Each row was made from one walk, in order. Every step used is in the known rows, and no mark comes twice. Write each row's walk.
Known rows:
K, W, L: [  2  -7  14 -15  11 -18  39   4   7  17  -3  -3   4  16  49  17   4  10
   7  42  -7   8   7 -20  26  -5  11  14  -3   9  -1  15  16   3   4  15
   6  -2   7   4  -6  14  -2   3  18 -19  20]
N, H, K, W, T, D: [ -4 -10   7  -3   0 -27  20   3  26  10  -1 -14  15 -14  38  46   4  18
  23  31   0  -6   3 -25  37  -2   9   0  -7  21   1   4  17   4  17   8
  10   2  14   2   0 -18   4  -4   3 -11   9]
R, L, D, K, W, T, H: [ 19 -21  14  -9   9 -18  13  -7  13   0  13  -4   5  47  64   0   8  28
  23   2 -12   3  -4 -16  14 -12  18  29   1  15   5   5 -21   5   8  19
   2 -19  21   6 -11  -8  -4  10  26  -8   9]
N, H: [ -5 -25   4  -5  -5 -23   3   4   1  13  -7  -7   7 -11  33   9   0  10
   1  16   5  -2   4 -12  22  -3 -29  -4 -11   9 -24   5  14   6  17  -2
   8   9  16  -2  -5  -7   2  -2  -9 -14   5]
R, L, H, T, D: [ 15 -19   2  -7  -4 -15 -11  20  11   4  21  -9  -6  14  34 -12   2  18
  13   5  -5   4   9 -24  13  -4 -47  17 -15   5  -3  -6  -8  -2  17  18
  -2  -4  19  13  -6  -1 -10  13  14  -6  14]
T, W: [  5  11   5   5 -32 -21   4  -6  -1  12  -6  13   7   9   4   0  -2   8
  -1   6  -6  -3  -2 -11   4   7   9  27 -15  11  12  12  -5  -1  10 -15
   4 -15  16  -8  -3   8  -9  -7  -6  -1   8]
N, H, L: [-14 -27   1  -5  -2 -29  13  19   9  22  -6  -5   4 -19  42  -1  13  14
   4  33   4   4   8 -17  25 -10 -46 -10  -3  12 -29  10  16  11  24   1
   9   8  17   6  -6  -3   3   4  -2 -18  12]
T, W, N, H: [ 16 -18   1   6 -39 -25   7   4  -1  19   7  12   6  -9   4  16  -1  12
   7   7   2  -8   0 -10  18  -3 -24  34 -16   6   9  12   3   1   9 -29
  -2   8  17  -5   5  -2  -9  -5 -19   3   8]
D, N, H, T, W, L: [  1 -40   6  -5 -24 -35  -7  25   6  14  12   4   8 -15  51  37  10  15
  13  26   0   8  -5 -21  16 -10 -38  37  -4  22  14  -7  20  -2  23 -30
  13  18  15   8   5   3  -5   5  -1  -8  11]
H, T: [ -9  -4   7  -4 -24 -13  -9  17  -2  11   1 -10   1 -12  22 -13   6   3
   9  15  -4   6   5 -17   7  -4 -28   6 -17   3  12 -11  18   2   4  10
   1   2   7   3  -2   9   3  15  18  -3  17]
L, H: [ 14  -6  12  -4  -4 -14  11  17   3  25  11  -9  -2   1  33 -28  -4  11
   5   5  -2  -5  -5 -12  11  -4 -19  14 -17   9  13  -1   1   0  12  13
  -1   0  23   6 -11   6  -6   3  -6 -11   6]
K, W, L, H: [ 15 -14  17 -15  15 -20  43  14  11  28  11  -8  -1  18  66  -4   1  13
  14  40  -7   5   0 -23  30  -9  -1  22  -6  12  15  12  12   1   9  26
   3   4  17  11 -11  16  -7   6  12 -19  24]
N, H, L, R: [-15 -30   6  -3   0 -34  18  19  11  24   4  -4   1 -35  42 -21  12  16
   3  35   1  -6  -8 -15  26 -12 -41  -2  -8  14 -28   4  13   9  22  18
   8   6  16   9  -8   0  -3   9  -1 -10  23]
K, W, T: [  7  -2  14 -13  -4 -16  47  -8   6  11   1  -5   2   9  18  16   1  12
  14  30  -7 -10   0 -17  22  -5  21  12  -5   3  42   2  14   5  -1  22
   2 -13   6  -4   3  -4   0   7   8 -15  16]
R, L, H, T: [ 11 -13   5  -9  -7 -14   0  27  -5   7  16  -6  -9  10  52 -30   1  13
  13  11  -6   6   4 -17  13  -5 -54  12 -10  -5   4  -8  -5   2  14  27
   2   4  16   9  -4  -3  -7  22  14  -5  15]
D, N, H, K, W: [-13 -19  11  -9  -5 -30  14  21  22   8   5   0  15 -17  66  44   2   8
  15  29   3  15  -2 -13  43  -5 -11  -2   1  15  27  -9  17   5  13 -10
  20  15  18   8   4 -23   0  -8  -7 -19   4]
N, H, T, W, L, R: [ -4 -30   7   3 -21 -36  -5  17   2  21  10  -3   6 -32  48 -12   6  13
  14  32  -3  -7 -18 -26  21  -7 -28  40 -15  19 -12   1  20  -3  22   3
   6  11  11   2  -3  14  -9  16   7   8  28]
K, W: [ -4   4  10 -13  -4 -17  25  -6  13  14  -2  -3   5  12  32   3   0   1
   6  32  -6   8   8 -14  32  -3   8  -1  -8   3  24   6   6   5   0  23
   4 -11  14   0  -4   2  -4  -4   6 -16  15]
D, N, H: [ -3 -39   7  -9  -7 -29   2  14   9   8   5  -1   8 -11  40  36   1  11
   2  12   7   3  -1  -9  22  -6 -38   7  -5  15  12  -9  15   3  17 -20
  13  11  20   6  -1 -14   0  -6 -15 -19  -2]
K, H, T, W: [  4  10   3  -8 -36 -17 -30   6   7   9  -2  -3   8   2  25  27   4  -6
   1  26  -7   4 -12 -16  18  -6 -26  24 -10  16  20   1   7   2  12  17
  -1   5  23  -2  -3  15  -5  10  12   4   7]
R, L, D, N, H, T, W, K: [ 12 -35   2  -9 -32 -24 -17  21   4   9  33  37   5  26  50  31   6  22
  16   9  -7  17   1 -15  17  -5 -25  31  -6  17  12  -4 -18  -3  28  -8
  15 -15  25  15   2  -5 -14   3   3  -9  13]
W, K, H: [ 21 -18  17 -14 -10  -2   4  10   4  19   0  13   6  19  28  63   6  14
  -6  12  -6   1 -10  -6  20   2  -7  12  -5  21   1   7  15   3  11  33
   4  -3  29   6 -10  21   4   1   5 -11   9]
R, L, H, N: [ 27 -23  10 -11  -6 -13   5  24 -12  10   9  12  -4  25  49  -8  -3  23
  -1  13  -7   5   8 -13  16  -6 -57   6  -8 -16   3 -10 -18  -1  18  14
   6  11  20  14 -13 -18  -4  11   2  -4   1]
L, H, K, W, N: [ 14   5  15  -3  -9 -12  34  31  12  27  19  -8   1  -8  54 -12  -1   9
  23  19  -4   2  -7 -13  34  -6  -5  11 -13  -1  40  -3   5   2  -2  18
   2  12  19  13   2  -7  -4   4   3  -5  16]
N, H, T, D, K, W, L, R: [ -4 -39  12  -2   5 -31 -13   3  32  14  18 -24   8 -32  78  15  18  22
  27  33  -2   1  -9 -34  36 -12 -20  26 -11  29 -20  -8  32   1  13  26
  -1   7  13  17 -12  11  -7  14  21  -2  35]

Which walk is each row?
[  1 -35   9  -9   9 -31   8  14  37   7   9  -3  17  -2  59  70   7  23
  17  34   2  12   6 -26  35  -4   1  17  -3  31  -6   3  17  -2  20 -20
  16   9  16  17  -4  -6   0 -14   4 -22   4] | T, D, N, H, K, W, L
[  6 -34   4  -4 -27 -17  -4  23  -4  16  11 -13   0 -32  21   4   7   8
  14  14   5  -3   5 -15  20 -13 -61  17 -16  -2   6 -10  23   5   2  -6
  -6  23   7   5  11  -3   2  15   1   1  16] | W, N, H, T
[ -6 -28   9 -21   3 -28   7  18  18  21  24  -3  10   8  76  23   6   9
  23  52  -2  22   4 -27  35 -22  -4  21  -4  17  20  -2  11  -1  17   6
  10   4  13  18  -4   9  -8   4  20 -24  18] | K, W, L, D, N, H, T
[  5 -13  13  -6  -5 -16  -2  -3  15  23  27  -4   9   6  61   4   7  14
  26  10   1  14   5 -13  34 -18   3  15 -14  15   5  -1   0   6   0  13
   1  -4  21  15  -7   2 -10  -2   6 -18  13] | L, D, K, W, N, H
[  4 -10  21  -6  14 -17  25  -2   8  12  -1  -9   5  10  81  22  15  21
  18  18  -6  15   1 -18  22  -6   9  19   1  18  -9   6  25   7  -2  17
   9   0  10   7 -11  17   1   9  24 -14  22] | D, K, W, L
[ 17  -9  10  -4  -7 -15  17  -8  14   4   2 -11   1   9 -21  29   2  27
   8   3  -2 -19   7 -20  -7   2  14  25 -18  16   5   1   9  -2   8  -2
  -3 -16   9   1  -5   2   3   1   7 -10   3] | W, T, D
[  7  -3  21  -6  -1 -16  35 -10   9   8   4 -10   4   5  53  20  12  21
  23   7  -7  -2  -6 -15  19  -6  15  17  -2  14  32  -7  24   8  -7  25
   5 -11  11   1  -3   1   2  13  16 -11  19] | D, K, W, T
[  8 -24  12 -11   1 -22  44   3  27  20  -4 -14   2   9  38  -5  11  17
  14  37 -10  -8  -9 -23  20 -14   2  20   5  12  34   9   9   8   9  16
  -8  -9  13   2  -2   1   7   7  15  -9  22] | K, W, T, H, L
[ 10 -23   4   7 -34 -33  20  14   7  29  16  13   2 -29  16 -14  10  15
   7  22  -1 -12 -15 -13  20  -9 -31  37 -13  10   4   9   2   3  13 -12
  -4   6  17   4   4   4 -14   3 -13   8  25] | T, W, N, H, L, R
[ 21   0   5  -5 -27 -13 -29  12  -2  -4  26  12   3  31  49  15   9  14
  18  -1  -9  19  -1 -12  12 -15 -25  39  -8  11  -2  -1 -20   3   5  16
   0  -3  27  11  -3   5 -15  17  26   2   8] | R, L, D, K, H, T, W, N
[ -1 -20  19  -4   1 -22 -10   0  32   9  21 -20   3 -18  63   3  19  23
  24  23  -9   6  -7 -31  20  -8   5  34 -15  21  -2 -11  25  -4   0  32
  -3  -7   8  18 -12  25  -7  17  36   0  39] | H, T, D, K, W, L, R
[-12 -15  17  -4  13 -31  33  21  13  20  -1  -9  11 -28  83  15   5  14
  19  46  -3   0 -14 -19  47  -6   0   7  -4  16 -17   8  22   3  14  23
  18  17  13   6  -6  -2   0   7  11  -7  23] | N, H, K, W, L, R
[  2 -13  28  -5  17 -22  32  -2  11  12   8  -8   4  -5  85   0  13  24
  19  20  -9   4 -12 -17  26  -8  13  30  -3  20  -2   1  23   3  -4  34
   7  -1  11  11 -13  19  -6  13  24 -10  32] | D, K, W, L, R
[ -3  17  17  -5  -4 -16  48   9   9   8  -6  -7   8  -4  37  21   4  12
  21  28  -8   0  -4 -15  24  -1  32   3  -4   5  41   0  17   6   0  16
  13  -3   5  -1   5 -10   7   7  19  -8  15] | H, K, W, T
[ 21 -22  19 -17   5 -17  27  19   5  33  11   1   1  15  69   0   1  19
  10  50  -9   7   1 -23  34 -14 -19  16  -6  -1  21  -1   7  -1  10  20
   3  12  16  18 -15   4  -4   6  12 -13  18] | K, W, L, H, N
[ 17 -39  13  -4 -19 -13 -19  10   8  14 -16  -2  10   4  32  -4   1  21
  -7  11  -7  -8  -6 -14   9  -7 -31  10 -10  -1   6  -5  -8  -3  12 -20
  -7  10  18   8 -14  -8   9  -2   2   9  -2] | T, H, N
[ 15   6  14  -4   1 -16  33  14  28  23  16 -15   4   1  40   6   0  20
  25  21  -6  -7  -7 -23  26  -1  22  19 -15  16  43  -3   9  -1   9  22
   2  -5  21  11  -6  -7  -3   2   5 -11  10] | L, H, K, W, T, D
[  4 -35   4 -15   2 -33  32   0  39  16  15  -4   5  -3  30  50  13  22
  17  43  -1  -2   4 -27  31 -14  -7  11   1  23  38  -1  18   5  19   3
   3 -10  15  14   2 -10  -1  -3   0 -26  16] | K, W, T, D, N, H, L
[ 17  -9  13  -4 -29 -19  11  11  12  31   9  33   4   2  30  25  13  15
  -4  25 -13  -6 -29 -10  20   0  -3  38  -6  28  13  14   4   2  18  34
   3 -16  33   8 -11  27  -9   4   2   3  29] | T, W, K, H, L, R
[-13 -17   6   0   1 -26  -5  14  13  25  10  -3   7  -3  62 -10  18  22
  15  18   3  19   6 -18  25 -19 -24  -4  -7  26 -36   3   3  12  25   3
  11   0  23  17 -16   3  -3   6   9 -20  15] | N, H, L, D, K
[ 12 -23   6  -8 -19 -20 -21  25  29  17  33 -13  -1 -10  28  -6   4  13
  13   5  -1   3  -3 -24  10  -6 -36  27 -20  18  39 -22   9  -6  14   0
  -6   1  23  22  -5   7  -8   4   1  -9  12] | L, H, T, D, N
[  2  -8  10   3 -17 -32   3  24   7  18  12  18  16   9  51  29   2  20
  15  23  -2  14  -8 -17  15  -7  18  43  -8  31  -7  11  -8  -4  27 -36
  21   6  21   9  -6   3 -10  -9  -1 -12  -2] | T, W, L, D, N, H, K
[  6   0  11  -5   2 -13  -3   2  -7  -6  12   8   2  36  53  -5   6  23
  12 -10  -6  18  12  -9   5  -4   0  15  -8   9 -26   3 -22   5  10  13
  14 -17  18  10 -14  -1  -9   7  22 -16   2] | R, L, D, K
[  9 -10  10  -4  -6 -16 -18   6  37  23  29 -21   1  -6  59 -14  11  14
  28  11  -5   8  -2 -29  27  -9 -19  18 -19  19  30 -16  16   0   5  32
  -9  -6  24  22 -10  11  -8   9  16  -6  29] | L, H, T, D, K, W
[  7 -22   6  -6  -8 -21 -10  -1  27   0   9   2   8   7   4  40   2  18
  -1  -1   2   3   8 -15   5   3  -4  18 -14  21  18  -7   2  -5  10 -25
   5 -11  18  11  -6   2  -5 -17  -5 -20  -3] | T, D, N
[-11 -30   4  -4 -10 -26 -31  -6  34  12  11 -21  12 -20  62  24  15  13
  26  22   2  11   5 -30  34  -8 -29   1 -12  22 -10 -10  27   5  12  14
  -1   0  17  12  -5   1  -2   5  11  -7  23] | N, H, T, D, K, W
[ 27 -21   6  -4 -30 -13   4  24  -4  20  24  23  -6  20  49  -4   5  21
  14   2 -13   4  -6 -17  14   5 -38  34 -10   4  20  -3  -9  -2  19  21
   3 -10  23   9   1   6 -12  18   7   6  27] | R, L, H, T, W, K
